Each row was made from one path, in order. Every step used is in the known rows, and no mark comes twice. Write each row's path.
Known rows
loziz, botu, bavon, nivof: [ 0.38 -0.89  0.10  0.74 -3.42 -1.86  1.95  1.89  2.04  1.21 -1.61  2.21
  3.49 -1.47 -0.95  0.09 -4.04  1.66 -3.18  2.78]
nivof, loziz, botu, bavon, leliz, pemo: [-1.82 -1.44 -2.12  2.97 -1.81  2.31  1.46  2.25  1.15  0.23 -0.64 -0.24
  3.28 -3.11  4.46  1.97 -1.29 -1.38 -1.91  0.20]
bavon, leliz, botu, nivof, loziz: [ 0.67 -0.75 -2.54  2.61 -4.10  0.23  2.46 -0.18 -2.91 -0.16 -1.97  1.72
  2.44 -6.56  2.17  0.02  4.21  0.54  1.99  1.31]
nivof, loziz, botu, bavon, leliz: [-1.53  1.74 -1.24  2.70 -2.42  0.44  1.41  2.81  1.19  0.57 -1.31  2.27
  2.89 -2.32  3.61  0.95 -3.26 -0.99 -0.29  1.59]
bavon, leliz, botu, loziz, nivof: [-2.31 -0.80  1.51  2.87 -0.14  0.61  3.88 -0.71  0.77  1.12 -2.23 -4.17
  2.18 -5.48 -1.89  1.74  2.34  1.01 -1.71  1.56]
pemo, leliz: [-0.14 -1.19  0.57  2.56 -2.25 -1.84 -3.97  1.66  1.44  1.10 -1.99 -2.72
  0.20 -2.37  1.46 -2.31 -0.94  2.32  2.94  1.40]
botu, bavon, leliz, pemo: [-2.84 -2.22 -2.94  2.06 -1.73  2.19  0.45  0.16  0.81  0.65 -2.52 -3.22
  1.37 -4.71  3.31 -0.58 -0.05  0.81  0.53 -0.88]
botu, loziz: [-1.36 -0.71  1.23  1.38 -0.72 -2.92 -0.18  1.18 -0.30  3.38 -2.29 -0.35
 -0.18 -2.06  3.30 -0.19 -0.92  2.11  2.24  1.82]
loziz, nivof, bavon: [-0.30  1.89  0.31  1.33 -3.41 -2.18 -1.20 -3.11 -0.04  1.08 -2.45 -1.79
 -0.25 -0.34 -0.27  0.42  0.92  0.70  1.81  1.81]
leliz, botu: [ 1.84 -0.14  0.35  1.67 -2.67 -3.83  2.65  0.14 -2.38  1.12 -2.36 -1.32
  1.79 -4.67 -0.43 -0.76  0.66  3.70  1.04  1.87]
pemo, leliz, botu: [ 1.46 -2.48  0.39  2.37 -2.43 -2.16 -1.19  1.65  0.19  0.39 -2.14 -2.53
  2.60 -4.45 -0.79 -1.60  0.75  2.48  1.25  1.54]
botu, loziz, nivof, bavon, leliz, pemo: [-3.43 -2.84 -0.29  2.00 -0.57  4.22 -0.45 -3.70  1.27  1.10 -1.85 -4.94
  0.80 -1.82  1.62  2.34  3.29 -1.70 -0.49 -0.40]
bavon, nivof, loziz, botu: [ 2.53  1.74  2.40  2.90 -3.39 -1.69  1.98  0.72  0.39  0.11  0.04  3.00
  2.48 -0.98 -0.22  0.52 -2.91  1.50 -1.20  3.88]
pemo, leliz, loziz, nivof, bavon: [-0.13 -0.54  1.39  2.30 -2.78  0.68 -5.79 -0.14  1.18  0.79 -1.03 -0.50
 -0.63  0.72 -0.28  0.51  0.40 -2.57  4.38  2.00]
bavon, leliz: [-0.88  1.34  0.56  2.80 -2.09  0.01  0.65 -0.93 -0.38  0.69 -2.18 -2.98
 -0.50 -3.86  1.56 -1.54 -0.93  2.84  2.60  0.91]
botu, loziz, nivof: [-2.53  0.20  1.96  2.15 -0.41 -2.88  0.30  0.27  1.43  3.04 -2.21 -2.60
 -0.17 -2.14  0.71  1.40  0.46  1.39  0.17  2.28]
loziz, nivof: [-0.84  1.98  1.52  2.63 -2.15 -3.66  0.31 -0.78  0.63  1.61 -2.10 -3.75
 -0.60 -2.72 -0.60  0.25  0.33  2.68  0.68  2.16]
nivof, bavon, leliz: [-0.31  1.06 -0.59  1.50 -3.26  1.49 -0.93 -3.44 -0.95  0.21 -2.56 -1.22
 -0.07 -1.46  2.03 -1.45 -0.34  0.82  3.64  0.48]
bavon, leliz, pemo: [-1.09 -1.75 -0.42  3.04 -1.47  1.95  0.71 -1.49 -0.40  0.31 -1.56 -5.65
  0.02 -4.62  2.40 -0.52  1.12  2.47  1.01 -0.51]
loziz, nivof, bavon, leliz, botu: [-0.06  0.80 -0.15  2.05 -3.16  1.34  2.40 -4.10 -0.59 -0.82 -2.57 -3.35
  2.22 -3.72 -2.84  0.86  2.76  0.20 -0.09  1.06]
loziz, botu, nivof, bavon: [ 1.26 -3.42 -1.81 -0.90 -5.17 -2.56 -1.24 -0.38 -1.80  2.47 -1.91  1.60
  1.74 -0.19  3.07  1.79  1.62  0.74 -0.15  1.52]

Write each row's path
[ 1.61  1.40 -1.68  1.89 -3.84 -1.28  3.31  0.66 -0.45 -0.58 -2.14  5.79
  4.62 -4.21 -0.98 -1.24 -1.11  0.19  0.36  3.03] : leliz, botu, bavon, nivof, loziz
[ 0.63 -3.21 -0.60  0.39 -4.05 -3.96  0.35  2.09 -1.13  2.92 -1.42 -0.15
  1.34 -2.58  2.57  1.66  1.11  2.75 -1.15  1.90] : loziz, botu, nivof
[ 0.04 -3.15  0.47  1.75 -3.29  0.90  0.31  2.64 -1.75  2.27 -0.14  0.73
  0.15 -2.90  2.63  2.35  0.58  0.05  1.05  1.43] : bavon, leliz, loziz, botu, nivof
[ 1.29 -2.75  2.98  2.62 -1.80 -0.98 -3.53  4.89  0.97  1.96  0.35 -0.33
  0.63 -0.31  1.36  0.99 -2.74  0.05  1.70  2.32] : pemo, leliz, loziz, botu
[-1.79 -1.05 -0.68  2.49 -2.35  3.43 -0.43 -4.68  0.62 -0.39 -1.84 -5.98
  0.45 -2.45  0.36  1.18  3.05 -0.40  0.07 -0.38] : loziz, nivof, bavon, leliz, pemo
[-2.01  0.65 -0.72  2.12 -2.04  1.43 -0.45  2.27 -0.44  1.56 -1.86  2.10
 -0.26 -2.98  2.89 -0.67 -2.77 -0.93  4.55  0.83] : botu, bavon, leliz, loziz
[ 1.14 -0.74 -1.83  2.57 -3.63  0.37 -0.46  2.11  2.08 -1.41 -1.90  4.63
  5.34 -4.02 -1.36 -2.29 -1.05 -0.97  0.42  2.89] : pemo, leliz, botu, bavon, nivof, loziz
[-1.58  2.02  0.27  2.24 -3.01  1.55 -0.50 -4.27  0.70 -0.07 -2.39 -3.51
 -0.07 -1.71 -0.47  0.17  1.01  0.04  1.67  0.87] : loziz, nivof, bavon, leliz
[-0.19  1.82  2.77  3.04 -1.92 -2.48 -0.37  0.79 -0.59  2.04 -0.81 -1.11
 -1.70 -1.81 -0.27  1.34 -0.32  0.65  3.18  2.58] : leliz, loziz, nivof
[ 1.47  1.83  1.58  2.79 -2.63 -3.46  0.89  2.19 -0.73  1.44 -0.41  1.50
  1.34 -1.08  3.04  1.26 -2.30  1.38  0.42  2.91] : nivof, loziz, botu
[ 0.24 -2.81 -2.10  1.43 -3.89 -0.21  2.68 -0.53 -2.58  0.70 -2.69 -1.50
  2.23 -7.01  0.49 -0.33  4.23  2.54  0.75  0.65] : bavon, leliz, botu, nivof
[-3.29  0.23  0.59  1.74 -1.15  2.23 -0.41 -3.14  1.45  1.39 -2.47 -2.36
  0.23 -1.08  0.79  1.35  1.07 -1.32  1.13  1.03] : botu, loziz, nivof, bavon, leliz
[-1.99  0.03  0.78  0.80 -1.58 -1.42 -1.21 -2.19  0.70  2.57 -2.58 -0.79
  0.20  0.25  1.18  1.56  1.02 -0.71  1.20  1.90] : botu, loziz, nivof, bavon
[ 0.20 -2.10  0.90  1.21 -0.89 -3.06  2.61  1.15 -1.63  2.53 -2.42 -0.40
  2.18 -4.09  0.92  0.45  0.87  2.39  0.56  1.85] : leliz, botu, loziz
[ 0.34  1.51  1.62  1.66 -3.09 -1.04 -2.10 -1.63 -1.35  1.62 -1.17  0.83
 -1.30  0.56  0.15  1.45  0.28 -1.36  4.14  2.13] : leliz, loziz, nivof, bavon
[ 0.55 -1.94 -2.91 -0.70 -5.23 -2.22 -2.49 -1.95 -2.61  2.15 -2.96  1.88
  0.09 -1.22  3.53 -0.43  2.76  0.91  3.53  1.01] : botu, nivof, bavon
[-0.67 -0.66 -0.65  0.66 -2.70 -3.64  0.81  3.23  0.90  2.51 -2.10  0.75
  2.50 -1.53  2.30  0.90 -3.49  1.65 -1.61  1.81] : loziz, botu, bavon
[-0.97 -3.55  0.40  1.25 -1.51  0.05 -2.24 -0.64  1.80  1.01 -2.52 -1.95
  3.37 -1.66 -1.55  1.21  2.91 -1.53 -0.34  1.73] : pemo, leliz, botu, loziz, nivof, bavon
[ 1.88  3.14  1.17  3.13 -3.49 -1.43  0.73 -0.92 -0.43 -0.21 -1.07  3.17
  0.72 -2.09  0.31 -1.85 -1.66  1.65  2.50  3.38] : bavon, nivof, loziz
[-0.35 -6.21 -2.94  0.25 -4.17  3.03 -0.39 -1.90 -1.13  0.98 -1.21 -2.61
  2.28 -2.32  3.57  2.66  3.78 -0.20 -1.87 -0.67] : loziz, botu, nivof, bavon, leliz, pemo
[-1.47  2.05  2.56  3.96 -1.48  1.25  0.35 -0.24  0.01  0.88 -0.72 -2.80
 -1.62 -3.07 -0.71  1.03 -0.21 -0.01  3.08  1.73] : bavon, leliz, loziz, nivof
[ 1.36 -5.89 -0.63  0.12 -4.59  0.33 -5.87  2.80 -0.63  2.23 -0.41  2.97
  1.42  0.91  3.07  1.84  1.13 -2.52  2.41  1.68] : pemo, leliz, loziz, botu, nivof, bavon
[-0.23  1.47 -1.03  1.78 -2.90 -3.23  0.55  3.82  0.47  1.76 -1.35  3.94
  2.76 -1.10  4.07  1.24 -3.40 -0.32 -0.10  2.47] : nivof, loziz, botu, bavon
[-0.37 -2.85 -2.27  1.32 -2.65 -1.77 -1.40  3.24  1.36  0.65 -3.15 -0.09
  4.00 -4.44  0.23 -1.71 -0.36  0.87  0.57  1.13] : pemo, leliz, botu, bavon
